Each row comes from the steps of one walk. Every step used is in the known rows, and no mark comes twice. Write the walk behind each row, first mark first.
Known rows:
dubas-buzum-zivo: [ 11  -2  18 -12  11  18  -2  -2 -12 -12  -7  15  14  -4 -11   5 -11   3
  -4  13   1 -15 -36]
tirupo-vofal: [  2 -16 -18  -2  13   7 -19   5  -2   4 -21  10  -7  -5  -5   5  -7   0
  -3   2   8  12 -12]
zivo-razas-dubas: [ -3 -14  -6  14 -27   7 -11 -15  -4   5  -4  -8   2  15  -3  18  -1  -3
 -10 -17 -13  17 -14]
sudaked-tirupo-gadak-zitam-zivo-razas: [-31  -2   8 -12 -24  26  16  17  -7  -5  27  -6  -6   4 -12  31 -13  10
 -19   4  10  29   1]
fuloz-tirupo-dubas-buzum-zivo-razas: [  3 -20  13 -12 -18  16  13  -7 -17   9 -23  25   0 -26  -2   6  -9   3
 -22  10   9 -17 -38]
gadak-zitam-zivo-tirupo-vofal: [-32  -4 -15 -22  34  20   0  25 -11 -16 -28 -12  -7   0   2  23  -2   3
 -14  -1  11   8 -12]
zivo-tirupo-dubas: [-13  -1 -20  -3  19   4  -4  -7 -12  17 -21  15 -12   2 -12  21  -2  -5
 -13   4  20  10 -20]
razas-sudaked-tirupo: [  4   4 -24   4 -22   9   4   2   2   6   7   7   2   8 -21  14  -6   0
 -11  11  -5  22  19]
gadak-zitam-zivo-razas: [-25  -7   2 -12 -24  29  -3   8 -11 -19   0 -11   1  13   4  30  -7   3
 -10   1   1  21 -16]
buzum-zivo-razas-gadak: [  6 -13  20  10 -27  22  -3  -5  31 -13  -5   7   1  25 -18   7 -10   0
  -1   4 -15  15 -23]
dubas-buzum-zivo-razas-sudaked-tirupo-gadak-zitam: [-12   5  16  -7 -17  23  30  10  -9 -14  33  14  15   6 -11   0 -15   8
  -8  10 -13  -1   7]
fuloz-tirupo-gadak-zitam: [-22  -9 -10 -18  23  23  13   8 -11   8  58  11 -13 -21 -15   6 -17   3
   7  -3  23  27 -22]
dubas-buzum: [ -3  -3  -5  -5   8  14  -9  -3 -13   5  -4  22   1  -6  -9  14 -14   0
  -7  16   6   0 -28]
sudaked-tirupo-vofal: [ -3  -9 -24  -7  -5   5  -7   8  -4  10 -23   9 -12 -10 -12   7  -3   6
 -13   7  13  12   1]
fuloz-tirupo-gadak-zitam-zivo-razas: [-30 -21   7 -14  -6  30  16  18  -7  -1  40  -3 -12 -13  -7  26 -17   6
 -16  -1  13  28 -19]
gadak-zitam: [-16   4 -16 -16   6  22  -7  -1 -14 -10  19   2   0   6  -4   9  -8   0
  13  -1  12  18 -19]
buzum-zivo: [ 14  -5  11  -9   5  16  -8  -4  -4 -11   2   1   9   6 -16   6  -6   0
   3   2   4   4 -28]
fuloz-tirupo-gadak-buzum: [ -6 -16  -7 -14  26  16   1   9 -20  20  44  22 -14 -22 -21   9 -23   5
  10  -1  16  13 -12]
razas-sudaked-buzum-zivo: [ 15   8   4  -6  11  11   5   1  -3 -20  -3   3  25  14 -15   1  -9  19
  -6  14 -18  17   6]
razas-gadak-buzum-zivo-tirupo: [ -4   3  10  -9  26  20   2   6  11 -12  -6   8  -2  20 -26   8 -12   2
  13   1  -9  -5 -18]
zitam-zivo-tirupo-gadak: [-18  -7   9  -1  36  16   4  17   0   7  16   0 -10   5 -24  37 -14  -1
 -23   6  14  22 -17]
fuloz-tirupo-dubas-buzum-zivo: [ 10 -10   9 -18   9  12  11  -2 -18   5 -21  22   4 -36  -9   5 -10   4
 -18  12  15 -20 -38]

Write each row's walk:
[ -6 -11   0  12 -20   8  -6 -13 -12   5 -13   4   6   4   1  18  -5   0
 -18  -7 -16  -2 -22] => zivo-razas-dubas-buzum
[  5 -11  28   2   2  10  -3  -4 -18  -7  20  -6  15  13 -12   8 -12   6
   8 -25 -19  -3  -8] => tirupo-gadak-buzum-zivo-razas-dubas
[  1   0  -9  -7  43   6  11  13  -2 -13 -34   5  11  11 -11  -4  -2  17
 -15  10 -15   8  10] => razas-sudaked-buzum-zivo-tirupo-vofal
[  1 -13 -17  16 -30  13  -7  -7   4   4   7  11   2  23  -7  14  -7  -7
  -6   4 -15  25   4] => zivo-razas-sudaked
[-28 -10  13  -7  -6  27   3  13  -7 -11  29  -5  -1  10  -4  30 -16   5
  -9  -1   5  29 -13] => tirupo-gadak-zitam-zivo-razas
[  8   9  11 -17  -9   8  10  -3 -18   0 -33  19  10 -19 -13  10  -6   9
 -21  18  11 -20 -18] => sudaked-tirupo-dubas-buzum-zivo
[ -9 -11  -4   7 -24  21 -12  -2  11   1  -2  19  -9  23 -13  15 -18   3
  11   3 -15  16  -5] => zivo-razas-gadak-buzum
[  3 -22  21  -5   1  14  10   0 -17   4  30  -4   4 -10 -13   6 -12   7
   1 -26 -12  -2 -15] => fuloz-tirupo-gadak-buzum-zivo-razas-dubas
[ 13   0  21  -3   9   7  -2  -7 -12 -15 -16  -7  23  -4  -8   7  -4   3
 -11  -8 -15 -20 -30] => razas-dubas-buzum-zivo
[ 13  -6  12   6 -23   9   5  -8  -9  -8 -30  21  20   7   0   7  -8   0
 -19  12 -18 -15  -6] => tirupo-dubas-buzum-zivo-razas-sudaked
[ -9 -15  11  15 -34  22  -6   8  34  -9 -17  -2  -7  21 -14  35 -13   2
 -21   9 -14  28 -12] => zitam-zivo-razas-gadak
[ -2   0  -7   0   3  17 -15   2  11  -3   1  16  -5  14 -19  13 -19   3
  17   4  -9  11  -4] => razas-gadak-buzum
[ -9 -16   5   2 -27  21 -11   4  -1  -4 -13  -5  -3  13  -5  34  -8   1
 -21   6  -1  21 -18] => zitam-zivo-razas
[-14  -8  14 -14 -20  25  25   1   7 -11 -16  21   0 -17  -1   0 -13   8
 -10   8  -2 -10 -33] => fuloz-tirupo-dubas-buzum-zivo-razas-gadak-zitam
[-19  -2  -6  -8  47  14  -2   6 -21  16  32  20 -14   7 -23  17 -17   0
  11  -1  13  10  -9] => zivo-tirupo-gadak-buzum
[ -4  -4 -15   8 -18  11   0  -6  -3   1  -1  15   7  23  -6  12 -10  16
 -13  15 -19  35  13] => zivo-razas-sudaked-buzum
[ -1  -3   4 -10  25  18   2  -2  -6  -4  -2   2   0  12 -20   9  -1  -4
  -3   2   8   2 -33] => buzum-zivo-tirupo
[ 10 -13  17   7 -23  10  -5 -14  -4 -12  -9 -17  15  16  -6  10   2  -1
  -8 -20 -19   3 -22] => buzum-zivo-razas-dubas
[-26   8   4 -19   2  22  13  21  -8  -8  29  -8  -2  -5 -18  30 -14  11
 -14   6  16  25   2] => sudaked-tirupo-gadak-zitam-zivo
[ 15 -11   7   9 -27  16   0  -5   5 -13   3   2  14  25 -10   4  -5  -4
  -4   2 -21  11  -4] => buzum-zivo-razas-sudaked
[  2  -4  20   3 -16  19   5  -4  24 -15 -13  11   7  24 -18   6 -13  23
  -8  14 -19  26 -14] => sudaked-buzum-zivo-razas-gadak
[-13  -1  22  -6 -18  31  10   1  14 -27  -1  13   9  15  -5   1 -15   6
   5   8 -15  -5 -31] => dubas-buzum-zivo-razas-gadak-zitam
[ -2   6   9  -9  24  12   3   2   5  -6 -30  13  -1  12 -20  11 -10   3
   6   0  -4 -11 -12] => razas-gadak-buzum-zivo-tirupo-dubas
[-37  13   4 -11  20  19  15  16   8 -15 -39   7  -4  -1  -6  35 -14   5
 -25  15   3  -4 -19] => razas-gadak-zitam-zivo-tirupo-dubas-buzum
[ -6   8   6 -17  37  15  10   0 -13  -7  -9   5   5  11 -20   8  -3  18
  -9  11   6  12 -24] => sudaked-buzum-zivo-tirupo
[  8 -22  11  -4  -2  21  15   9  -9   2  41  15   5  -2 -18  -1 -19   3
   5  -4 -15   5   5] => fuloz-tirupo-gadak-buzum-zivo-razas-sudaked
[ 11   0  10 -20  13  19 -11   0 -22 -15   2   5  11   7 -13   4 -11   6
  18  -1  -2  -9 -17] => gadak-buzum-zivo
[  1  10  -1  -7  31  12  15   3  -5 -12  -5   4  15  20 -20   5  -4  14
 -12  13 -13  15   2] => razas-sudaked-buzum-zivo-tirupo
[  3 -18  18   1 -24  17  17  -3  17   4 -29  27  -4 -17 -11   6 -14   6
 -22  13  -4  -9 -33] => fuloz-tirupo-dubas-buzum-zivo-razas-gadak
